Each row was made from one small tree. Brackets hold a mark, then the marks that hang from it, in alphabetical order. Every link used is in the known rows. Write each row's tree.
In the rows, 128 means zero.
Known rows:
(pazo gorak): [ 93 103 158 130 122 108  86 109 128 132 102 225 143 172 169 150 129 104
 131  97 128 125 102  75]
(lufete (buzu (seki gorak zamuf))): [132 129 177 154 111  71 187 115 169 152 143 161 154  83 171 150 103 129
 106  94 162 128  97 102]
(seki gorak zamuf): [109 130 168 141 126 154 131 108 143 168 128 224 146 121 142 145 101 114
 139  91 130 130  97  70]
(digu (zamuf (funusi rinu) seki)): [ 71 138  80 149 125  97  36 172 168 127 104 116 122 135 105 150 182 131
 143  89 104 150 108 101]
(lufete (buzu (seki (zamuf (funusi rinu))))): [110 146 148 162 114  53 166 169 160 130 110 160 130 138 148 128 122 137
 133  64 148 147  83 134]
(seki (buzu lufete)): [119 110 125 138 124 160 116 125 154  94  76 162 125  92 177 151 110 131
 122 148 115 119 137 150]
(seki (buzu lufete) gorak (zamuf funusi)): [119 144 139 145 138 140 161 128 141 175 132 123 139 151 147 130 100 140
 133  70 133  82 157 127]
(pazo (zamuf (funusi rinu) (seki gorak))): [ 93 156 114 165 129 138 119 148 149 151 141 110 130 130  95 158 152 131
 151  70 137 158  98  44]
(digu zamuf): [ 97 118  97 139 132 108  48 121 174 130  91 183 142 106 139 168 126 120
 130 116 106 149 120 114]
(rinu funusi): [ 79  84 129 124 138 109 132 135 111 127  96 219 120 111 147 152 155 109
 115  71 121 150 123  80]
(buzu lufete (seki gorak (zamuf funusi))): [122 131 144 173 112  39 179 124 127 176 105 156 158 120 151 128 144 137
 142  53 149 107 120 114]
(pazo gorak (zamuf (seki buzu))): [ 90 125 152 142 125 143  50 148 115 137 152 116 132 138 143 169 149 136
 118 146 104 140 135 112]
(seki buzu gorak (zamuf funusi)): [113 152 142 150 147 141 162 136 120 202 184 146 139 167 135 138  81 141
 123  90 132  97 142  92]
(funusi (rinu (zamuf seki))): [ 56 112 155 161 135 172  49 151 182 103 110 212  97  66 131 147 139 109
 118 181 108 170  67 104]
(seki buzu): [110 119 129 133 131 166 132 134 132 123 125 183 126 112 170 160  93 134
 114 165 114 136 119 117]
(rinu (funusi (zamuf seki))): [ 79  77 145 140 116  91  93 150  82 135 129 208 101  93 124 147 208 116
 108 120 142 169 114  91]
(pazo gorak (zamuf funusi)): [ 92 131 131 151 133  84  82 129 115 163 123 157 145 207 126 155 135 120
 147  34 136 131 129  81]
(rinu (funusi (zamuf (seki buzu)))): [ 83  85 140 141 131 110 117 164  81 134 155 168  92  85 133 152 186 134
  91 159 131 156 137 124]
(zamuf (funusi rinu) seki): [ 74 126 115 138 116 132 103 172 126 115 111 161 116 148 127 137 163 128
 144 115 120 150  92  75]
(zamuf funusi (seki buzu gorak)): [102 128 116 131 132 135 169 151 115 181 201  94 131 139 148 155 144 146
 105 149 138 102 153  74]
(seki (zamuf funusi)): [ 89 136 142 129 132 117 112 146 107 165 116 200 135 174 130 128 115 125
 145  69 127 128 116 110]
(funusi rinu): [ 94 125 130 145 116 165 105 135 164  90  75 235 119 114 146 149 104 110
 148 110 113 165  64  78]

Write each row's tree:
[ 94 135 107 145 117 154 109 176 145  94  98 100 108 124 141 136 159 141
 131 126 111 121 129 138]
(zamuf (funusi rinu) (seki (buzu lufete)))
[ 92 149 143 177 112  67 151 166 118 144 108 202 135 137 132 126 124 134
 163  77 116 156  66 119]
(buzu (seki (zamuf (funusi rinu))))
[ 92 114 111 139 126 111  56 122 170 158 143 131 149  88 132 171 180 124
 116 139 115 135 123  75]
(digu (zamuf (seki gorak)))
[131 140 151 155 122  33 209 134 150 186 166 115 155 130 159 140 119 138
 112  63 176 111 119  98]
(lufete (buzu (seki gorak (zamuf funusi))))
[107 111 153 151 106 118 111 119 120 149 160 187 127  99 125 155 154 120
 119 155 165 151  96  58]
(funusi (zamuf (seki gorak)))
[ 78 113 123 147 143 130  60 157 146 136 133  93 101  95 148 140 159 143
  96 170 122 110 166 165]
(rinu (zamuf funusi (seki (buzu lufete))))
[ 76 115 137 157 150 114 108 131 146 187 187 149 123 111 128 151 154 122
 102 142 153 118 125  67]
(rinu (zamuf funusi (seki gorak)))
[ 90 118  97 135 134 138  33 156 156 134 138  98 128  84 140 171 156 144
 106 195  84 136 146 145]
(digu (zamuf (seki buzu)))
[129 120 172 173 105  82 176 107 143 146  88 186 159  66 169 138 131 125
 138  95 133 121  96 118]
(buzu lufete (seki gorak zamuf))
[136 109 138 172 107  71 191 101 150 126  81 174 159  61 182 155 139 124
 125 120 145 124 102  99]
(buzu lufete (seki gorak))
[125 136 165 151 131 179 141 114 160 144 112 156 137  94 161 140  95 128
 131 111 118  97 138 129]
(seki (buzu lufete) gorak zamuf)
[ 88 138 132 138 134 108  65 163  96 167 171  81 131 190 131 159 162 145
 122 114 117 123 153 112]
(pazo gorak (zamuf funusi (seki buzu)))
[112 123 114 136 121 126 148 143 129 148 143  71 133 123 158 147 158 145
 113 131 143  85 166 106]
(zamuf funusi (seki (buzu lufete) gorak))
[108 117 139 135 124 172 144 134 136 148 175 131 131  89 164 165 127 136
  97 190 121 121 131  77]
(zamuf (seki buzu gorak))
[ 85 130  77 134 142 102  44 172 134 163 156  65 130 131 130 164 161 155
 108 155 100 121 165 136]
(digu (zamuf funusi (seki buzu)))
[104 123 107 143 134 135  72 134 172 167 170  78 140  79 137 176 147 141
  99 174 104 122 148 105]
(digu (zamuf (seki buzu gorak)))
[137 114 146 152 111  55 212 107 173 135 137 140 152  78 189 165 118 127
  94 114 173 129 102  83]
(lufete (buzu (seki gorak)))
[ 90 166 137 148 141 167 125 171 138 146 139 180 113 166 125 129  82 137
 149  92 105 132 102 133]
(seki buzu (zamuf (funusi rinu)))
[ 92 124 147 164 114 170  87 164 136 100 141 190  93  94 126 147 134 133
 125 195 124 170  86 123]
(funusi rinu (zamuf (seki buzu)))
[117 119 151 153 116 144 133 130 122 158 197 150 115  90 137 160 142 135
 103 195 153 137 123  91]
(funusi (zamuf (seki buzu gorak)))
[ 70 142 129 161 119 104  60 163 126 134 114 132 129 190 106 146 179 123
 156  57 120 154  99  68]
(pazo gorak (zamuf (funusi rinu) seki))
[ 89 129  86 138 132  74  68 136 147 187 160  95 148 126 115 162 185 136
 121  97 127 115 149  69]
(digu (zamuf funusi (seki gorak)))
[ 92  80 141 147 123 105 108 157  99 114 120 150  93  69 141 142 201 132
  96 138 135 139 157 154]
(rinu (funusi (zamuf (seki (buzu lufete)))))
[ 97 114 102 126 120 127 106 163 112 119 106  89 121 126 159 139 167 148
 115 143 122 106 164 150]
(zamuf funusi (seki (buzu lufete)))
[106 136 148 175 117 166 124 142 151 133 179 162 105  86 123 154 131 131
 122 179 143 152  89  82]
(funusi rinu (zamuf (seki buzu gorak)))
